What can hang from each mark:
C: S
S: C
Q: Z
Z: D F J S U W
J: Z
W: Z
G: Z
U: Z

Each row was made from one small tree. The marks that hang from a mark follow it in brackets, in alphabetical order. Every link used is in the known rows. Write each row's tree.
Known rows:
G{Z{F J W}}: [ 1.17 -2.67  1.39 -0.44 -1.05 -3.60  1.92 -0.67 -1.51 -0.87  1.33  2.03
  2.45 -1.76 -2.31 -0.92 -1.28  4.09 -2.34]
Q{Z{D J}}: [ 0.75 -0.61  0.49  2.71 -0.63 -2.47  2.69  0.16 -1.25 -1.88 -1.25  1.20
  2.74 -0.07 -2.64  0.45 -1.86  2.66 -1.15]
Z{D F J U W}: [-0.72 -2.90  1.48  1.58 -2.21 -4.94  4.11 -0.71 -1.74 -1.17  1.32  2.47
  2.96 -1.65 -5.45 -1.28 -2.05  3.78 -2.70]
C{S}: [-1.07 -1.67  1.12  1.28 -1.10 -0.24  0.16  2.91 -0.20 -1.44  0.75  0.60
  2.14  0.27  1.20  0.66 -0.73  0.55 -0.51]
Z{U}: [-0.77 -2.53  1.06  0.74 -1.00 -1.07  0.55  1.15 -0.15 -1.50  0.72  0.69
  2.75  0.34 -1.55 -0.24 -0.87  0.19 -0.72]
G{Z{F J}}: [ 1.15 -1.24  1.46  0.20 -1.14 -2.77  0.90 -1.19 -1.31 -1.11  0.86  1.84
  3.33 -0.60 -0.98 -0.40 -0.66  3.53 -3.12]
Q{Z{D F}}: [-0.41  1.45  0.30  2.44 -0.79 -2.83  2.74 -0.10 -1.50 -2.75 -0.31  0.92
  1.59 -0.25 -2.29 -0.12 -1.50  2.16 -1.52]
G{Z{F J S U}}: [-0.35 -2.43  2.76  0.55 -1.12 -4.89  1.68 -0.72 -1.86 -1.74 -0.40  2.75
  4.17 -1.15 -2.46 -0.46 -0.24  3.62 -3.89]
J{Z}: [ 0.78 -2.10  1.09  1.14 -0.27 -0.75 -0.28  1.08 -0.57 -2.25  1.98  1.21
  2.30  0.25  0.10 -0.91 -1.03  0.99  0.24]
W{Z}: [ 0.40 -1.27  1.08  0.03 -0.06  0.37 -0.10  1.36  0.18 -2.14  0.33  1.03
 -0.18  1.59 -1.03 -1.13 -1.09  0.31 -0.13]
Q{Z{D W}}: [ 0.05 -1.30  0.14  1.86 -0.25 -1.96  3.06  1.35 -0.93 -2.18 -0.33  0.58
  0.85 -0.90 -3.00 -0.12 -2.42  1.74  0.43]
U{Z}: [-1.37 -1.39  1.13  0.33 -0.22  0.11  0.12  0.66 -0.90 -2.21  0.19  0.02
  1.77  0.70 -0.44  0.04 -0.79  0.68  0.08]
J{Z{S W}}: [ 0.00 -3.97  2.17  0.33  0.19 -2.72  1.41  1.99 -1.45 -2.39  1.37  2.05
  1.09 -1.42 -1.15 -1.20 -1.32  1.67  0.80]
W{Z{J}}: [ 1.17 -1.92  1.31  0.42 -0.41 -0.90  0.55  0.67 -0.34 -1.58 -0.07  1.83
  0.85  1.30 -1.97 -1.07 -1.11  1.79 -0.87]
W{Z{J S U}}: [-0.30 -3.26  2.54  0.78 -0.43 -3.08  1.32  1.19 -0.92 -2.26 -1.39  2.71
  1.73  0.70 -3.43 -1.04 -0.70  1.77 -1.67]
W{Z{D S{C} U}}: [-1.46 -1.67  2.75  1.68 -0.93 -2.45  1.04  0.76 -0.93 -1.92 -1.52  2.06
  0.90  1.93 -2.43 -1.38 -0.65  1.48 -1.43]
G{Z{D J U}}: [ 0.53 -2.91  1.77  1.67 -1.44 -2.07  1.53 -1.07 -0.59 -1.09  0.42  2.04
  4.78 -0.11 -2.99 -0.25 -1.74  3.27 -3.50]
U{Z{D F S{C}}}: [-3.04  0.49  2.72  1.44 -1.21 -3.51  1.84 -0.88 -2.83 -2.02 -1.02  1.32
  1.52  0.64 -0.88 -0.43 -0.04  2.85 -1.73]
S{C}: [-0.24 -1.26  1.25  0.37 -1.08 -0.77 -0.42  0.91 -0.54 -0.35  0.24  0.11
  1.50  1.12  1.24 -0.15 -0.09  0.74  0.28]
Z{S}: [-0.97 -2.08  2.23 -0.03 -0.22 -1.28  1.12  1.47 -0.75 -1.60 -0.15  1.03
  1.15 -0.12  0.02  0.13 -0.71  0.34 -0.29]
Z{J}: [ 0.60 -2.42  1.26  0.45 -0.96 -1.45  1.08  0.46 -0.66 -0.75  0.51  1.18
  2.54  0.01 -0.87  0.04 -1.07  1.69 -0.86]
J{Z{F S{C} W}}: [-0.59 -2.19  2.33  0.68 -0.79 -5.11  1.19  0.94 -2.61 -1.80  1.00  2.27
  1.01 -1.12 -0.57 -1.75 -0.06  3.05  0.13]
W{Z{D}}: [ 0.14 -0.83  1.34  1.07 -0.45  0.36  1.18  0.46  0.07 -2.20  0.50  1.44
  0.03  1.71 -2.17 -1.23 -1.94  0.99 -1.07]

Which tree is each row?
[-1.08 -0.77  1.42  0.80 -1.03 -2.83  1.45 -0.92 -2.24 -2.00  0.19  1.32
  2.74 -0.12 -1.92 -0.33 -0.44  3.07 -1.83] : U{Z{F J}}
[-1.47 -1.19  2.38  0.60 -0.56 -3.41  1.36  0.91 -1.20 -3.08 -0.56  2.43
  0.60  0.58 -3.09 -1.58 -0.33  1.31 -2.08] : W{Z{F S U}}
[-1.33 -2.74  2.90  2.04 -1.88 -4.29  2.27 -0.11 -1.81 -0.52 -1.41  2.20
  3.52  0.33 -2.22 -0.28 -0.58  2.88 -2.12] : Z{D J S{C} U}
[ 0.38 -3.42  1.38  0.87 -1.27 -2.31  3.39  0.09 -1.02 -0.54  1.16  1.75
  1.83 -1.12 -3.27 -0.57 -2.54  2.90 -0.97] : Z{D J W}
[-1.25 -1.56  2.51  1.92 -1.23 -5.19  0.26  0.49 -2.39 -2.28  0.40  2.34
  3.07  0.01 -0.70 -1.47  0.67  2.49 -1.28] : J{Z{F S{C} U}}
[-1.16 -1.55  1.26  1.78  0.03 -3.23  1.60  2.11 -1.20 -2.94 -2.20  0.90
  2.43 -0.36 -2.13  0.43 -0.56  0.65 -0.26] : Q{Z{S U}}
[ 0.90 -1.49  1.56  1.37 -0.80 -0.97  1.79 -0.19 -0.52 -1.67  0.05  2.23
  1.07  1.32 -3.05 -1.11 -1.99  2.42 -1.75] : W{Z{D J}}
[-1.56 -4.47  2.20 -0.06 -0.62 -3.01  2.17  2.08 -0.97 -1.67  0.13  1.44
  1.46 -1.32 -2.82 -0.57 -1.19  0.81 -0.13] : Z{S U W}
[-1.52 -0.72  1.37  1.87 -1.94 -2.77  2.45 -0.65 -1.00 -1.92  1.32  1.50
  2.77 -0.14 -3.18 -0.82 -1.39  1.80 -2.76] : Z{D F U}
[-0.03 -2.12  1.41  0.97 -1.79 -3.99  4.06 -0.81 -1.82 -0.85  1.56  2.25
  1.73 -1.60 -3.88 -1.02 -2.22  3.86 -2.09] : Z{D F J W}
[-0.80 -0.23  1.46  2.12  0.10 -2.36  2.73  1.23 -1.35 -2.77 -1.81  1.04
  1.43 -0.19 -1.74  0.52 -1.53  1.31 -0.63] : Q{Z{D S}}
[-1.36 -1.28  2.77  1.24 -1.25 -3.64  2.24 -0.95 -1.46 -2.32  0.24  2.38
  3.32 -0.72 -2.69 -0.56 -1.03  2.86 -4.06] : G{Z{D F S U}}
[-1.01 -2.19  1.25  0.18 -0.98 -3.68  2.48 -0.38 -2.43 -1.76  0.60  1.45
  1.86 -1.32 -3.22 -0.88 -1.05  3.59 -1.07] : U{Z{F J W}}
[-2.34 -1.30  2.48  0.36 -0.33 -1.74 -0.08  0.92 -1.95 -1.68 -1.55  0.41
  1.45  1.01  0.81  0.04  0.47  1.27  0.28] : U{Z{S{C}}}
[ 0.04 -4.69  1.19  0.51 -1.36 -3.20  2.22  1.04 -0.88 -0.80  0.80  1.58
  2.86 -1.23 -3.74 -0.68 -1.53  2.16 -0.70] : Z{J U W}
[-1.74 -1.51  1.05 -0.14 -0.63 -2.32  1.84  0.23 -1.89 -2.29  1.06  0.70
  0.83 -0.97 -2.26 -0.96 -1.02  2.12 -0.25] : U{Z{F W}}
[-0.63 -4.61  2.38 -0.47 -0.27 -2.71  1.31  1.34 -0.77 -1.78  0.06  1.61
  2.45 -1.43 -2.30 -0.51 -1.12  1.75 -1.22] : G{Z{S U W}}
[-0.42 -0.59  2.78  1.32 -0.87 -3.88  3.15 -0.71 -1.85 -2.38 -0.62  3.39
  0.57  0.37 -3.57 -1.41 -1.32  3.46 -3.08] : W{Z{D F J S}}
[-1.71 -3.44  2.62  0.86 -0.54 -3.27  3.73  0.04 -2.42 -1.93 -0.68  2.09
  1.81 -1.24 -3.71 -0.28 -1.96  3.39 -0.98] : U{Z{D J S W}}
[-0.96 -0.29  1.43  1.77 -1.37 -2.25  1.92 -0.42 -0.70 -2.81  0.69  2.20
  1.11  1.17 -4.24 -1.88 -1.43  1.89 -2.77] : W{Z{D F U}}
[-1.34 -2.69  2.56  0.52 -1.07 -2.83  2.50  0.95 -1.57 -0.57 -0.28  1.32
  0.45 -0.43 -1.15 -0.59 -1.29  2.01 -0.02] : Z{D S{C} W}
[-0.45 -2.61  2.18  0.46 -0.34 -4.39  2.05  1.10 -2.20 -2.71  1.79  2.53
  1.04 -1.96 -1.70 -1.62 -0.99  2.60 -0.29] : J{Z{F S W}}
[ 0.21 -1.49  1.43  1.45  0.15 -3.65  2.13  1.47 -1.75 -2.17 -2.44  1.44
  2.24 -0.67 -1.49  0.74 -0.72  2.12 -0.41] : Q{Z{J S}}
[ 0.69 -2.94  2.68 -0.18 -0.24 -2.34  0.87  0.17 -1.10 -1.14 -0.58  1.99
  3.09 -0.62 -0.41  0.24 -0.72  2.71 -2.19] : G{Z{J S}}
[-1.25 -3.86  2.44  0.34 -1.43 -6.02  3.56  0.52 -2.26 -1.48  0.05  2.72
  2.43 -2.22 -4.26 -0.96 -0.92  3.22 -2.06] : Z{F J S U W}
